What can hang from each mark:
K_303: K_365 K_505 K_701
K_417: K_701
K_505: K_303 K_863
K_365: K_303
K_863: K_365 K_505
K_149: K_417
K_701: K_303 K_417

In the rows, 128 means zero.
Known rows, with every way that one mark hangs from another:
K_701[K_303]: [132 129  88 108 110 188 131 131 111 121 141 116 136 152 134 162 139 114]
K_417[K_701[K_303[K_365 K_505]]]: [144 143  86  77 117 214 100 138  95  89 141  99 136 164 125  92 152 147]
K_149[K_417[K_701[K_303[K_505]]]]: [136 118  95 113 120 150 112 143 117 100 148  96 152 128 133  98 133 132]
K_701[K_303[K_365 K_505] K_417]: [146 148  53  82 109 246 113 126 140 123 150  77 133 165 138 190 178 139]
K_701[K_303[K_505]]: [125 134  93  85 108 210 128 124 107 128 130  85 158 170 125 166 142 118]
K_365[K_303[K_505]]: [129 128 146  88 145 184 105 143 132 134 161  88 159 176 129 129 138 171]
K_701[K_303[K_365 K_505[K_863]]]: [126 131  88  81 105 200 152 139 123 102 143  81 142 182 127 151 156 125]
K_149[K_417[K_701[K_303]]]: [140 117  92 126 122 139 114 148 119  97 153 112 143 121 137  95 131 131]
K_303[K_365 K_505 K_701[K_417]]: [150 153  84  67 122 178 102 139  93 102 120  68 104 162 116 194 173 179]
K_505[K_303 K_863]: [ 93  93 133 163 128 102 130 186 123 112 169  75 156 158 121 138 127 103]
K_505[K_303[K_701] K_863[K_365]]: [111  91 127 134 118  90 134 218  86  91 127  84 158 166 117 168 135 120]
K_505[K_303[K_701[K_417]] K_863[K_365]]: [116  96 113 141 120 106 120 219  92 103 133  81 156 156 122 187 147 124]
K_303[K_365 K_505[K_863] K_701[K_417]]: [140 145  89  87 124 160 113 164  91 101 130  68 112 160 117 189 173 175]
K_303[K_505[K_863]]: [107 126 139 114 126 143 134 142 120 139 119  85 166 149 116 131 135 129]
K_505[K_863[K_365]]: [124 108 141 136 120  94 164 179 131 117 104 141 156 127 130 121 135 122]
K_303[K_701[K_417]]: [148 144  91 123 129 144  84 152  74 130 129 117 103 119 129 205 150 158]
K_863[K_365]: [143 116 137  99 113 117 156 151 139 112  75 148 153 136 129 120 136 131]
K_863[K_365 K_505[K_303[K_701[K_417]]]]: [127 114 133  89 103 143 112 189  99 103  92  75 104 162 118 138 157 125]
K_863[K_365 K_505[K_303[K_701]]]: [123 110 144  85 101 132 122 187  95  98  87  76 105 169 113 124 148 122]
K_365[K_303]: [137 123 141 110 147 161 108 151 135 126 173 119 136 158 137 125 136 167]

Rows:
[162 147  77 101 125 146 107 151  99  91 139 111  74 138 130 186 168 174] | K_303[K_365 K_701[K_417]]
[144 120 155  67 114 155 117 187 101 105  99 105  99 164 125 115 155 163] | K_863[K_365[K_303[K_701]] K_505]
[136 112 132 128 129 121 136 201 117 117 129 133 153 137 135 149 149 154] | K_505[K_863[K_365[K_303[K_701[K_417]]]]]
[133 136  69 102 107 228 115 153 122 143 132  89 169 151 138 198 169 125] | K_701[K_303[K_505[K_863[K_365]]] K_417]
[119 129 126  91 122 145 158 139 144 101 129  79 136 169 117 114 153 144] | K_303[K_365 K_505[K_863]]
[132 119  90 116 126 141 100 166 106  88 163  63 107 171 121 181 153 141] | K_505[K_303[K_365 K_701[K_417]]]
[131 126 138  92 144 165  96 176  86 122 162  81 148 176 123 164 143 184] | K_365[K_303[K_505[K_863] K_701]]
[153 124 130  68 126 164 119 173 115 116 100 115 163 164 129 160 153 175] | K_863[K_365[K_303[K_505 K_701[K_417]]]]
[151 133 115 108 147 173  78 169  97 125 175 110 120 153 138 180 151 188] | K_365[K_303[K_701[K_417]]]
[114 120 144 100 119 137 146 152 125 131  93  95 179 153 116 127 137 129] | K_303[K_505[K_863[K_365]]]
[145 118  88 117 119 139 122 146 126  84 157 110 131 127 138  90 136 136] | K_149[K_417[K_701[K_303[K_365]]]]
[134 136 105  96 120 151 104 177  72 130  96  84 154 143 116 205 160 161] | K_303[K_505[K_863[K_365]] K_701[K_417]]
[116 107  98 144 127 115 116 203 102  86 177  63 119 164 124 179 155 134] | K_505[K_303[K_365 K_701[K_417]] K_863]
[143 138 119  85 145 194  74 160  94 132 163  79 142 170 129 183 154 193] | K_365[K_303[K_505 K_701[K_417]]]
[115 123 129 101 113 144 104 164  97  94 143  53  64 172 114 123 149 127] | K_863[K_505[K_303[K_365 K_701]]]
[136 132 123  98 146 181  81 178  92 133 169  80 146 167 130 181 154 189] | K_365[K_303[K_505[K_863] K_701[K_417]]]
[138 149  97  91 125 175  79 142  71 139 112  75 135 144 115 209 154 164] | K_303[K_505 K_701[K_417]]
